Each row comes from the steps of one walk. Every step used is in the known rows, and no mark comes twice. Write the walk behind each row, first mark first.
Known rows:
H > M > C > B > S: 33 29 -20 -25 -22 -26 57 -49 22 -30 32 -60 -7 35 6 40 -23 -3 -31 50 35 -23 -43 11 2 32
S > N: -13 -4 27 16 -23 -16 0 -28 -12 7 33 -30 -28 22 -16 6 -55 12 17 -18 28 -21 28 -26 -10 -3
F > P > M: -52 -15 48 21 -21 0 -1 24 -18 -5 -31 12 -36 2 9 -12 -10 15 -6 28 6 24 13 17 -34 29
Q > Y > F > P > M > H: -8 17 -21 73 1 -3 -31 74 -31 -1 -11 30 -50 -72 24 -10 10 5 41 -63 -40 36 -13 29 -13 -41
H > M: 20 2 28 -17 -22 37 -3 -34 -1 -10 55 -8 -3 21 -18 23 -37 24 13 5 42 25 3 32 -51 20
M > C: -6 9 -18 -9 -48 42 12 -26 2 1 30 -49 17 -14 -14 21 -50 18 8 -19 43 -37 5 -2 16 -20
B > S > N: 5 -9 18 16 -37 -34 40 -34 -23 14 10 -47 -38 56 1 -24 -19 4 23 -8 9 -36 6 -37 -1 7
C > B > S > N: 8 6 28 -6 14 -87 38 -58 -14 -6 6 -58 -38 54 6 1 -31 -16 -20 34 7 -57 4 -36 25 31
P > F: -4 0 84 1 -10 9 14 -10 -2 4 11 6 -14 0 -48 -21 -41 -7 12 -20 -14 1 21 15 -16 -4
C > B > Y: 26 2 9 -59 25 -40 6 -74 38 18 8 -29 25 39 -28 40 -18 -15 -56 54 4 -34 10 6 41 6
F > P: -10 -5 31 -8 -23 48 -29 4 -35 -16 -11 -18 -12 0 -38 3 -33 29 -3 1 27 7 33 14 -7 8
N > W: -14 10 63 -52 -15 9 -29 -19 -22 16 24 -43 -10 21 -1 24 -19 0 10 -11 24 -7 63 1 -24 -21
Q > Y > F > P > M: -8 0 26 63 12 16 -44 59 -37 -6 -36 44 -58 -45 38 -24 12 11 40 -31 -51 35 16 29 -35 9
Q > Y > M > P: 52 -46 -56 -9 9 12 -38 1 -43 6 -9 14 39 -27 19 -33 -2 -15 51 -11 -32 35 10 0 27 -4
Y > F: -6 11 40 9 22 63 -25 -2 -35 13 17 15 15 -13 -5 -15 13 7 45 -65 12 -28 25 1 -7 -11
Q > Y > M: 45 -46 -22 19 23 33 -24 -33 -39 -4 8 40 -5 -13 31 -22 -9 2 51 -36 -28 18 34 30 -5 7
W > N: -1 -21 46 -22 13 43 -35 -52 -32 -9 70 -49 26 14 -19 -40 -25 7 12 -26 57 -10 23 -11 -22 31
Y > F > P > M > C > B > S > N > W: -58 70 7 42 -6 -115 37 89 -15 -11 -40 -23 -98 14 55 25 65 -29 -27 9 -22 -44 -9 -49 -11 13
C > M > H: -35 25 -19 8 -20 -4 10 -67 1 -13 78 -29 21 -8 -2 50 -30 5 14 8 62 -30 -22 -8 20 -10
H > M > Y: 37 -9 -19 -32 -13 58 -21 0 48 -16 25 -15 27 9 -7 18 -28 45 -31 8 35 51 -16 17 -37 -17
Q > Y: 45 -25 15 -5 -7 21 -41 -47 -21 0 26 -35 -17 -12 5 2 -70 16 27 -17 -11 6 30 30 -2 -14
B > Y > F > P: 21 13 -2 -9 -6 54 -22 28 -6 11 -21 28 -3 6 -45 2 56 14 0 -29 -12 0 4 0 11 -18
Q > Y > F > P > M > C: -11 18 -28 74 -25 25 -24 79 -17 -9 -31 19 -55 -67 37 0 5 12 29 -36 -38 16 -11 18 -18 -12

Write each row's walk:
31 21 -15 4 1 98 -52 80 15 -35 -3 36 3 -24 -20 7 29 49 -21 -32 15 58 -20 19 -44 -19 -> H > M > Y > F > P
-53 0 4 21 -19 -28 32 -8 1 34 32 -12 3 -8 21 0 -21 -9 23 -12 23 3 -8 7 -13 -23 -> P > M > H
33 -20 -29 -27 -6 -14 41 26 29 31 -25 54 47 14 -43 -43 59 -43 15 12 -57 33 -25 -20 32 -12 -> B > Y > M > P > F
-57 33 -5 58 -28 35 10 83 -12 -5 -31 25 -23 -45 18 0 30 9 18 -34 2 -7 -13 -3 -20 2 -> Y > F > P > M > C
-40 -27 0 4 -16 14 -19 57 23 -10 -57 -1 -7 -11 17 -13 -3 36 -49 31 0 43 -6 -1 -22 -13 -> F > P > M > Y
26 -1 -78 -32 37 -54 42 -52 30 19 23 26 51 19 -12 23 42 -38 -27 -3 6 -20 -10 6 58 -22 -> C > B > Y > M > H
23 -21 -29 -39 55 -31 21 -61 21 10 -10 38 35 38 1 16 46 -30 -36 30 -3 -23 13 6 37 19 -> C > B > Y > M
31 -3 -20 -43 43 -71 33 5 34 10 -32 44 51 16 -37 -19 45 -58 -32 46 -51 4 -24 -15 55 8 -> C > B > Y > M > P > F
3 6 -65 26 0 -69 76 -25 -9 -19 -7 -11 -18 37 36 0 19 -30 0 9 8 -67 -16 -46 35 31 -> Y > M > C > B > S > N
-17 -8 -21 -17 -3 39 -22 -40 45 -30 29 -18 41 3 25 35 -19 35 -34 44 46 -14 -19 -11 8 -2 -> C > M > Y
-38 -10 6 20 27 34 -17 50 24 17 -29 34 18 -24 51 -33 42 13 2 -31 -8 6 -8 -13 -21 -24 -> P > M > Y > F
-52 12 49 47 14 28 -14 60 -36 2 -33 47 -34 -24 19 -27 42 7 21 -26 -12 12 11 9 -42 22 -> Y > F > P > M
-37 -33 5 -3 -7 3 -4 13 38 14 -24 -11 16 1 40 -19 -12 20 -28 21 1 20 -4 -6 -20 -16 -> P > M > Y
27 26 -43 -51 -15 -31 28 -58 60 4 14 -55 32 12 -25 65 -25 -9 -66 44 20 -57 -10 -8 62 -13 -> M > C > B > Y
30 -18 -70 -68 45 -47 11 -32 20 17 -21 16 81 26 -12 -2 46 -42 -33 54 -7 -11 -14 -23 65 13 -> C > B > Y > M > P
22 20 34 -19 -31 1 14 29 21 -9 31 -4 10 -6 -59 -14 -28 -9 11 22 -9 60 -36 14 -32 7 -> H > M > P > F
49 -32 -17 14 12 -8 -8 32 -18 -2 -16 43 8 -38 -5 -57 -5 -27 50 -19 -75 50 3 12 15 -9 -> Q > Y > M > P > F
-25 25 19 9 46 -45 -1 31 19 7 -55 43 -21 7 6 15 65 -21 -50 37 -33 -6 -6 8 6 22 -> C > B > Y > F > P > M
